What can hang from each mark:
disuf: lider
guvem: lider purus tano
tano: guvem sapi
purus: dofo guvem
senoden: guvem komun
sapi: tano
lider: guvem nadi
vonu: tano

Every row comes from one small tree of marks. The marks that hang from a mark follow it in brackets, in alphabetical order. Every link used is in the known rows. Which tree was each row made from?
Known rows:
sapi{tano{guvem}}: [ 10  -6  15 -10  27  21  -4  30  12   6  10  -2 -12 -20 -23 -12  -4   4]
lider{guvem{purus}}: [  9  -9  11  -6   1  25 -17  20  13  11  15  -2  -1  -3   2 -12  -3   7]
vonu{tano{guvem{lider} sapi}}: [ 11   3   7   8  25  16   9  24  10  20   5   6 -15 -14 -33  -4 -10  10]
sapi{tano{guvem{lider{nadi} purus{dofo}}}}: [  5  -3  29 -12  25  25  -5  16   5  11   4   6 -22  -6 -16 -12 -11   5]
purus{dofo guvem{lider{nadi} tano{sapi}}}: [  8   1  27 -10  13  19  -3   1   1   9  -3  15  -7  -5 -23 -16  -6  11]
guvem{purus}: [ 12  -7  15   0   9  16  -4  21  10  10   8  -1  -3 -10  -1  -9  -4   5]
lider{guvem{purus{dofo} tano{sapi}} nadi}: [  3  -3  25 -11   0  34 -14  13  11   2  13   5  -1   5   8 -24  -3  11]
vonu{tano{guvem sapi}}: [ 10  -2   8  11  24  23  12  30  13  15  10   1  -7 -19 -28  -8  -6   9]
lider{guvem{purus tano{sapi}} nadi}: [  6  -2  14  -9  -6  32 -14  18  16   2  16   1   1   4  11 -20  -3  13]
disuf{lider{guvem nadi}}: [ 11  -8  18 -22  -4  27 -36  29  18   5  16   8   0   3  -8 -12   7  16]
disuf{lider{guvem}}: [ 14  -6  11 -17   4  22 -25  26  16   9  12   6   1  -2 -14  -8   7  12]
tano{guvem{lider purus{dofo}} sapi}: [  8   5  25  10  27  18  13  -1   3  18  -4   5 -10  -7 -17  -4  -4   4]
senoden{guvem}: [ 13  -8  19  -2   2  27 -11  24  11  12  16   0  -3 -10 -18  -9  -2   6]
senoden{guvem{tano{sapi}} komun}: [  6   0  14   3   8  33   3  14  11  16   8   1  -6 -13  -3 -17  -5   8]
senoden{komun}: [  6  -9  14  -7  17  18 -15  20  11  12   1   4 -11 -17   1 -19  -5   7]
tano{guvem{lider{nadi}} sapi}: [  9   2  20  -1  19  16  -8  13  11  12   1   8  -9  -6 -19  -8  -1  11]
disuf{lider}: [ 16  -5  14 -12  10  13 -14  27  14   8   7   7  -1  -8 -18  -5   6  10]
disuf{lider{guvem{tano{sapi}} nadi}}: [ 11   0  14 -19  -3  26 -24  24  19   2  14   9   3   5  -6 -15   7  18]
lider{nadi}: [ 10 -11  22 -15   5  18 -27  30  15   1  11   7  -5  -7  -5 -18  -2  10]
disuf{lider{guvem{purus{dofo} tano} nadi}}: [  8  -3  23 -13  -7  25 -20  18  13   9  13   9  -2   9   6 -12   0  13]
tano{guvem sapi}: [ 11   0  16   7  24  18   4  16  13   9   5   0   1 -16 -19  -8   4   6]
senoden{guvem{lider{nadi} purus{dofo}}}: [  8  -5  35  -3   0  30 -12  10   3  18   9   8 -15   4 -10  -8  -9   7]

Write each row's tree:
[ 10   6  14  -6   5  13  -1  11  10   8   2   9 -11   4   1 -11 -11  12]	guvem{lider{nadi} purus tano{sapi}}
[ 14   5   7  -4  12  11   6   5   5  13  -1   9  -4 -11 -25  -7  -6  10]	purus{guvem{lider tano{sapi}}}
[  7   6  12  -1   9  26   0   7   8  22   1   7 -16  -7  -9 -13 -10   9]	senoden{guvem{lider tano{sapi}} komun}
[  9  -2  25  -9   6  13 -11   4   1  13  -1  16 -12  -5 -17 -13 -11   9]	purus{dofo guvem{lider{nadi} tano}}
[ 10   4  21  -4  18  14   6  -2  -1  13  -6  13  -6 -10 -28 -12  -6   8]	purus{dofo guvem{lider tano{sapi}}}
[ 10   4  17  -2   9   3   2   6   3  16  -3  10 -17   0   0  -7 -15   3]	guvem{lider purus{dofo} tano}
[  5   1  23  10  22  26  11  16   5  19   5   7 -17  -6 -21  -8 -12  10]	vonu{tano{guvem{lider{nadi} purus{dofo}} sapi}}
[  7   5  26  -7  11  16  -1   5   4   8  -1  12 -13   5  -2 -15 -10  10]	guvem{lider{nadi} purus{dofo} tano{sapi}}
[  3 -12  30 -13  -1  34 -27  18  10   6  14   4  -5   4   7 -21  -3   9]	lider{guvem{purus{dofo}} nadi}
[  6 -11  20 -13  -7  32 -28  23  15   6  17   1  -3   3  10 -17  -3  11]	lider{guvem{purus} nadi}
[  8   1  25  -7   3   9  -9   9   5  12   0  13 -19   5   6 -12 -16   7]	guvem{lider{nadi} purus{dofo} tano}
[ 11   3   9   3   9  16  12  16  12   6   7   0   1  -8   1 -11  -4   7]	guvem{purus tano{sapi}}
[ 14   7   6  -9  15   5  -2  15  10   8  -2  10 -10  -4 -16 -11  -8   9]	guvem{lider tano{sapi}}
[ 10  -5  21 -11   5  27 -15  16  10  12  10   5   0   2  -7  -9   5   9]	disuf{lider{guvem{purus{dofo}}}}
[  9  -5   6  18  14  18  13  28  12  23  14  -2 -11 -16 -11  -1 -13   6]	vonu{tano{guvem{purus}}}
[ 10  -5  25  -7  19  14  -8   3  -2  16  -5  13 -10 -12 -30  -9  -6   6]	purus{dofo guvem{lider}}
[ 10  -2  18  -1  11   8 -17  16  12  16   4   9 -15  -5 -10  -3  -7   8]	tano{guvem{lider{nadi}}}
[ 11   1  18  -5  12   8  -1   2  -1  17  -4  13 -11  -9 -21  -8 -11   6]	purus{dofo guvem{lider tano}}
[  7  -3  14 -16  -3  29 -25  24  19  -1  15   5   0   1   1 -24  -1  14]	lider{guvem{tano{sapi}} nadi}
[ 10  -1   6 -10   5  22 -13  20  16   3  13   2   2  -5  -6 -19  -1  10]	lider{guvem{tano{sapi}}}
